Known rows, with every step that occurs:
febimu kivebu: [-18 -26  -6   0 -26 -12  24  -3  20  26  23   4 -15  -7   6  -9  11 -31
  16 -15  51 -30  21   4   2  12 -10  -3  28  -2  -6   4  12  37]
zurel suribug kivebu: [ -6   9   6  -8   8 -19  -9 -23 -52   4   6 -12 -10   4   3  19 -13  12
  10   5 -13 -36 -43  33 -33  -4  22 -41 -36  37  -6 -15  40 -14]
topos zurel belogov kivebu: [ 13   7  21  -7  19 -29  19  -1  18   2  43   5  26 -20   0   0   7  19
 -27  20 -43 -11  16 -13 -13   9 -11  19 -19   0   5 -22 -27 -11]
zurel belogov: [ -7 -23  11 -20 -10 -17 -10 -44 -26  17  19  -6  -5  12  -7 -15 -19  27
  -9   7  22 -20 -18  17 -10  18  18  24   3   4  -4 -14   1   2]
luralu kivebu: [-37 -26  17   5   5  28   5 -14 -14 -18   8   6 -19   2   6  -7  -3  -2
  15  16   8  -6  11  39  -3  12  49 -28  -7  38 -21  -6  22  29]
febimu moliveg suribug kivebu topos zurel: [ 35 -16 -20 -14  24   2 -10  14  11 -20 -31  21  20  26   4  58 -30 -39
  11  39 -32 -33  16  18  -1  -8 -38 -46  52  21  63  28   8  -6]
luralu kivebu pani: [-32  -5  20   7 -19  54  -3  -8  -4   2 -37 -19 -37 -12   2   8  -1  -6
   2   7  10   4 -21  21  23  24  63 -23 -33  18 -29   9  17  46]
febimu moliveg suribug kivebu: [ -6 -24  13 -69  20 -14 -22 -40  -6 -11 -19 -29 -11   5 -13  70 -49 -36
   5  18   1 -49 -12  57   1  -8 -18 -44  43  43 -16  36  29   5]
topos zurel belogov kivebu lada: [ 13   2  23 -21  -5 -14  24  10  49  23  19   7  20 -52  -1  -1   1  14
 -29  51 -49   1  -9 -29 -22  24 -32  29 -62   9 -10 -27 -48   4]
vofa kivebu topos: [ 21 -12  -8  12  13  -2  -2  12 -12  16   4 -11   6  44  50 -41 -17  17
  13 -16 -16 -20  36  -2  18  18   2   9   9  39   2   9 -25  -2]
lada kivebu suribug zurel: [ 26  15 -25  -2  26  13 -12   5  24 -27 -45  24   2  -9 -28   7  14  -9
  14  -5  24  45  12 -10  28 -49 -12  32  48 -57 -25  -1   2 -23]
febimu moliveg: [-34 -42   6 -45 -12  -3   5 -32  -2  13  17 -10 -17  11  -6  25  -7 -21
   9   2  35  -5   7  28  16 -41 -21 -16  14   7 -42  32  33  -5]
vofa kivebu topos zurel suribug: [ 49  27 -36  40  23 -21   9  44 -17   5  19   8  38  16  23  -2  13  10
  22 -11 -54 -24   9 -16 -10  -2 -30  -1 -23   7  56 -16 -25 -39]
moliveg febimu: [-24 -17  27   4 -17  32  39 -15   3 -21   6  13 -19  11   9 -14   6  24
  38  15  31  18   6  18   6  12  10   1 -11  35 -41  -1  38  18]
vofa kivebu: [  2 -15   8 -20  18  -6   6 -28 -11   5  15 -32  -8   8  26  -3 -14   5
   6 -18 -14 -35  21  35  16  21   0  12  -4  36 -39  10 -10  -3]
moliveg suribug zurel: [ -2   8 -38 -11   3  -6 -20  -3  15 -34  -3  -2   9   0 -30  47 -23 -46
  -1 -13  20  -2   7  19  -1  12 -34 -12  92 -24  32   7  -7   3]
lada kivebu: [-14   6  12 -12 -13   5  11 -42 -10   3 -17  27 -15 -13  -5 -17  -9  -2
  13 -21  64   9  31  32 -14  -2  12  15  32 -17 -19   1   4   8]
topos zurel belogov: [ 18 -20 -10   2   0  -6  11 -31  -8  -3  17  25  12  -4 -13  11   5  10
  -9  27 -11 -20  -6  14 -14  17  -4  25  -2 -21  37 -22  -5  -9]
zurel topos: [-41 -19 -17  11 -13  18  -2 -26 -47   1  11  -9   3  38  -7 -24   1  -4
 -13  -5  43  37 -13  -7 -21   0  -1 -15 -11   1  -8   5   8  -8]
moliveg suribug zurel topos: [ -9  10 -47   9  14   5 -29   3 -21 -43  -5 -11  35  18 -44  32 -17 -36
 -13 -18  26  34 -19  -9 -20   5 -40 -21  61 -23  39  10 -24 -14]
moliveg suribug: [-25  -6 -29 -28 -27  -6 -12 -32   1  -2   2 -23 -16  10 -14  19 -32 -46
  -3  -3  48  -6   8  26  -8  31 -16 -12  78  -8  12   5   3  19]
kivebu lada: [-31 -28  -7 -24 -49  21  15 -20  19  29 -12   0 -30 -16   5 -12 -11 -20
  -3  35  31  16 -12   5 -10  22 -16   3 -24   8 -34  -7   0  22]
suribug zurel topos: [-16  -7 -28  27  16  20 -10   3 -33 -31   5  11  27  25 -22   3  11  -4
 -11 -15  18  43 -13 -14 -13 -19 -20 -15   5 -15  11   6  -4 -24]
topos zurel belogov kivebu luralu: [ 28  15  28   0   4 -12   3  16  29   2   5 -18   9 -36  -3  -1  13   3
 -31  26 -43  -4 -16 -30  18   0  -5  28 -42 -27 -14   4 -18   0]
lada kivebu pani: [ -7  27  17  -9 -34  31   2 -37   1  24 -63   0 -29 -28  -9  -2  -7  -5
   1 -28  67  21  -1  13  13  11  26  20   4 -37 -29  17  -1  26]
moliveg febimu kivebu: [ -8 -23  30  14 -18  15  54  14  33  -3  16  21 -11 -15   6 -13  21   7
  55  -1  44 -17  14   1  10  20  -7   6  -2  35 -31   1  28  48]
kivebu topos zurel: [ 10 -15 -43  45 -21  22  20  20   6  -2   0  51   6  38  27 -21  14 -17
   4  24   4  19  39 -19  -5   6 -14  -9  26 -23  66  -5   1  -4]
topos zurel: [ -8 -20 -27  12 -15  18  27 -19   7 -12  10  29  -6   2   2  15  19 -30
  -1  22   6   4  26  18  -7   9 -17  -6  15 -26  25  -6  15  -1]
pani kivebu: [-25  -5  19  -1  -9   9  -7 -36 -22  -6   7   2  -6   5  10 -39   2  16
  -4 -26  45   5  27  30 -11  14  21  16  12 -10 -21  14 -17   8]
topos zurel suribug kivebu belogov: [-12  28   5  19 -19  -8 -14  10 -39   2  -5  -9 -27 -15  -1  35  28   0
   9  11 -29  -7 -28  25 -20 -23  23 -37 -45   0  32  -5  38 -13]
pani kivebu suribug zurel: [ 13   3 -16   9  27  15 -33  10  13 -38 -21   0   9   9 -10 -17  23  10
   0 -10   5  37   9 -11  32 -33  -1  32  27 -49 -28  13 -21 -23]
zurel suribug kivebu rubino: [-21 -12  31 -27  39 -20 -20 -45 -47   6 -12  20 -16  24   1  34 -38  27
  13  -9 -26 -21 -47  32 -67  -9  -4 -21 -60  42  -8 -31  57 -20]
topos zurel suribug: [ -2  13 -41  19 -16 -12  20  -2 -17  -2  28  17   8 -13 -17  29  26 -20
   8   8  -1   0 -16   7 -31 -12 -25 -19 -13 -32  39 -23  20 -25]
suribug kivebu vofa: [-37 -27  11 -28  12  10 -11 -42 -28  -7  -8 -17 -35  26  -6  13 -15  -9
 -22 -54   3 -12  -5  37  16   0  47 -27  17  23 -23  23  57   5]
pani kivebu topos zurel suribug: [ 24  34 -24  59  -6  -5  -4  35 -28  -9  10  40  37  13   8 -41  29  24
  15 -19   4  15  16 -21 -35  -9  -7   2  -8 -37  75  -9 -34 -28]

Rows:
[-62  -2  14 -33  -1 -16   7  -5  15  11  42 -42 -19  11  -6 -13   2 -16
 -35 -78  12  33  33 -17  22 -21  17 -13  29   2 -51  25  22   1]	belogov kivebu vofa
[-11   3  14 -19  22 -27   9  -4  20   0  46 -15  16 -12 -28   7  11   9
 -45 -54 -36  10  14 -22  12  -9   7  20   4 -18   1   1  -6 -17]	topos zurel belogov kivebu vofa
[  3 -21  10 -36  -3   8  15 -14  19  25  -9 -31 -13 -25  24  -4 -21  -1
   3  14 -20 -23  -3  20   9  37 -22  23 -48  45 -54   0 -32  11]	vofa kivebu lada
[ 32 -18   1  48  22  21   0  27 -12 -19   0  51  29  19   6 -24   3  34
  12  42 -44 -15   7  -2 -12  20  41   3 -16  21  74 -30 -20   8]	luralu kivebu topos zurel belogov
[-22  -3  -5 -24   2 -12  -2  13  36  14  15 -45 -21  18  17 -26   9 -11
 -15  19 -10  39  14 -43  32 -28  -5   1   6  -5 -74  -2   9  -8]	belogov kivebu suribug
[-24 -10  22 -15 -32  24   0 -24  10  13 -17   3 -13 -27   8 -42  -5  13
  -6   7  40  14   4  15 -18  30  -1  26 -33   1 -37   8 -40  22]	pani kivebu lada
[  6   6  12 -19  -4  19  -2 -22  -1  26 -31 -58 -21  -8  23  11 -12   4
  -7 -26 -10 -23 -10  16  42  34  12  18 -32  15 -49  25 -16  15]	vofa kivebu pani
[ 23  34  -8  17  -6  15   2  -6 -24   4 -40  -4  -8 -28  -6  58  14  -9
  -4  19 -40 -24 -63  12 -11  12  11 -35 -66 -10  25  -7  29  -8]	topos zurel suribug kivebu pani
[-36  -2  23 -32 -27  -1  23  10  46  34  14 -21 -17 -31  19 -22  -8  -9
 -18  28  -1  24   9 -22 -10  14 -23  -5 -41  30 -64  -5 -20  21]	belogov kivebu lada
[ 38  38  -4   2  29 -48 -39  55  26 -12  16  -6  54  13  -8  -8 -37  16
 -19 -12 -30  -4  12 -50  -5   7 -25   8  69   6  51  -8 -64  -6]	moliveg suribug zurel belogov kivebu topos
[  4 -15  24  -9  -6  25 -18 -21 -17  -5 -48 -23 -42   3  18   7 -14 -16
  -9  27  -6 -27 -37  27  22   8  34 -18 -29  16 -36  28  45  18]	suribug kivebu luralu
[-18   6   5  12 -11 -12   6  37  16  22  26  -2   2  39  47 -59  -5   8
  -9  -3   2  26  48 -45   0  -5   1 -17  16  25  -8   3 -12   6]	belogov kivebu topos
[-42  -9  34 -10 -28  11 -26 -21 -31  12 -21 -26 -57  13  26  -3  -4   5
  -2   7  11  -4   0  37   8  -6  55 -25 -12  31 -23  18  41  23]	suribug kivebu belogov
[ 35 -14 -25 -11  24 -10 -34   2   8 -14 -10  -8  11  15 -28   9   4  20
  -6  22 -20  13 -39 -25  35 -30  -7  39  19 -36 -11 -17  -2 -28]	kivebu suribug zurel belogov
[  6  11  45 -22  -6 -23 -18   3  12  22   6 -51 -10 -20   2 -25 -11  19
 -30   5 -12  -7 -30 -30  23  -1  17  28 -37  -2 -53  12 -12   9]	zurel belogov kivebu luralu
[ 11  42 -26  42  -2 -30  18  66  11  12  42  18  34   8  20 -21  26   2
  -1   1 -36  22  22 -59 -29 -25 -30 -29 -17  -8  47 -22 -15 -29]	belogov kivebu topos zurel suribug
[ 31 -16 -15  42  12  25  11  15 -11 -16 -24  53   4  38  40  -5   1  -3
   4  40 -38 -17  23   6 -11  15  10 -31   0  19  61  -4  16  -3]	suribug kivebu topos zurel
[ 17  16 -53  50 -22  -6  11  36 -17   7  16  37  21  26   7  -9  22 -10
  16   9  -4  12   0 -29 -28 -17 -22 -21   1 -29  79 -22   6 -27]	kivebu topos zurel suribug
[ 40  18 -15  74 -13   2  58  86  28  -4  19  60  33  -6   5 -13  49  13
  74   5   2  -6   2 -48 -15  -5 -36  -8 -20   7  67 -22  10  12]	moliveg febimu kivebu topos zurel suribug
[  4 -17 -21  13  41  35 -20  33  19 -49 -20   5  -5   9 -15  17  20 -10
  17  32 -34  27  -9  -2  39 -33  25 -11  11  -2 -26  -9  18  -3]	luralu kivebu suribug zurel
[  2  13  19  -6 -27  24  -4 -23   0   4 -55   2 -31 -30 -10 -16  -3 -18
   9 -13  64  15  -1  14  17 -14  18  27   8 -45 -36  26  12  16]	lada kivebu luralu
[-42 -31 -13 -14 -21 -10  17  -5  19  24  26 -16 -25   0 -23  -1  15 -42
  -2 -87  57  -8  18  -4  27  -5   8   0  54 -19  -9  26  31  31]	febimu kivebu vofa
[ 56  15  -3  33   7  -2   5   1  -8   2 -24  72  34  -1  -3 -34  -2  35
  10   4  13   1  28 -12 -22   5   5  45  20 -34  73 -23 -36 -11]	lada kivebu topos zurel belogov
[ 10   7  25   4   3 -35 -12  25   2  29  33  -6  23  32  31 -64 -19  47
 -18   1 -14   0  18 -48  -7   5  13  13  -2  30   4 -13 -34  -2]	zurel belogov kivebu topos
[-27 -23 -16 -65 -14 -17 -12 -32  12   3   6 -33  -9   5 -28  53 -35 -51
   7  -2  43 -14   3  35   9 -18 -42 -20  71   1 -13  34  14   4]	febimu moliveg suribug
[ 17  -9  14 -15   3  10 -10  -9   0   6 -24 -55 -24  -8  22  -2  -8 -14
   1 -12 -14 -30 -11  16  47  13   3  23 -27   9 -56  35  -1   6]	vofa kivebu luralu
[-67 -12  32   8 -30  30 -18   4 -19   0  -4 -24 -52  -1   7 -17  14   2
  15   3  22  21  15  33  13 -11  75 -23 -11  26 -23   8  26  42]	luralu kivebu belogov
[ 19  18 -34  21  36  23 -22  11 -11 -35 -46  17  27   9 -42  -8  19   0
   2 -12  30  77 -14 -38  11 -55 -17  24  18 -55 -20   1 -15 -39]	lada kivebu suribug zurel topos
[ 17  14 -13  14  19  -9  10 -10 -35 -17   4  21   5 -12  -2  45  13  -5
   8  26 -43 -35 -31  31 -37  -2  -2 -41 -39  10  35 -22  34 -25]	topos zurel suribug kivebu
[-40  -8  46  16 -53  17  31  34  29  14   4  -7 -43 -19   9 -24  37  12
  55 -16  59  11  17  -6  27  -2  19  10  -8  23 -33  18  31  61]	moliveg febimu kivebu belogov
[ 71  -6  -7  25  37 -15   0  15  -9   4   8  16  42  23  28 -20  -8  40
   4   7 -65 -43  17  -7   7  30  -9  41 -13  19  55 -13 -52 -21]	vofa kivebu topos zurel belogov
[ -7  10 -19   0  22  -8   2 -11 -34 -17   9   2  -4  -3 -32  52  15 -17
 -11 -48 -36 -13 -32  24 -13 -21  16 -37 -14  -8  32  -1  54 -34]	topos zurel suribug kivebu vofa
[ 15  11  31 -28  14 -21  -5  26  44   9  15  -5  26 -50  -9  -1 -13  31
 -26  22 -43   5 -22 -33  -8   3 -29  27 -44  19 -34 -19 -52  -3]	suribug zurel belogov kivebu lada
[ 34  46 -35  48  -8  -8  15  29 -16   4 -13  64  31  -7  -8 -16  18   4
  29 -13  22  23  18 -18 -40 -29 -16   3  13 -44  77 -23 -12 -29]	lada kivebu topos zurel suribug
[ 17  28  25  -5  -4  -4   8   3  28  22  -3 -20  10 -37  -2  14   9  15
 -37  12 -38   0 -16 -32  13  21   3  21 -46 -21  -4  -5 -30   7]	topos zurel belogov kivebu pani
[ 25  55  15 -28  13 -27 -40  20  37  -1 -19 -53  25 -40 -34  44 -33   1
 -38 -22 -24  -5 -35 -31  20  24 -14  15  33 -17   2   8 -55  12]	moliveg suribug zurel belogov kivebu pani
[ 19 -10  -1  -5  19 -14 -17 -15 -13 -16  12  15  21   0 -22  12  -7  26
  -7  -4  -4 -15 -19   9   0  -5   0  24  15 -10  15 -12  -9 -13]	suribug zurel belogov
[ 15  17  29 -12  37 -37 -12  17  14 -12  40  -7  33 -16  -8   2  -5  36
 -24 -10 -38  -8   3 -19   0 -14  -7  17   0  10 -17 -12 -30 -15]	suribug zurel belogov kivebu
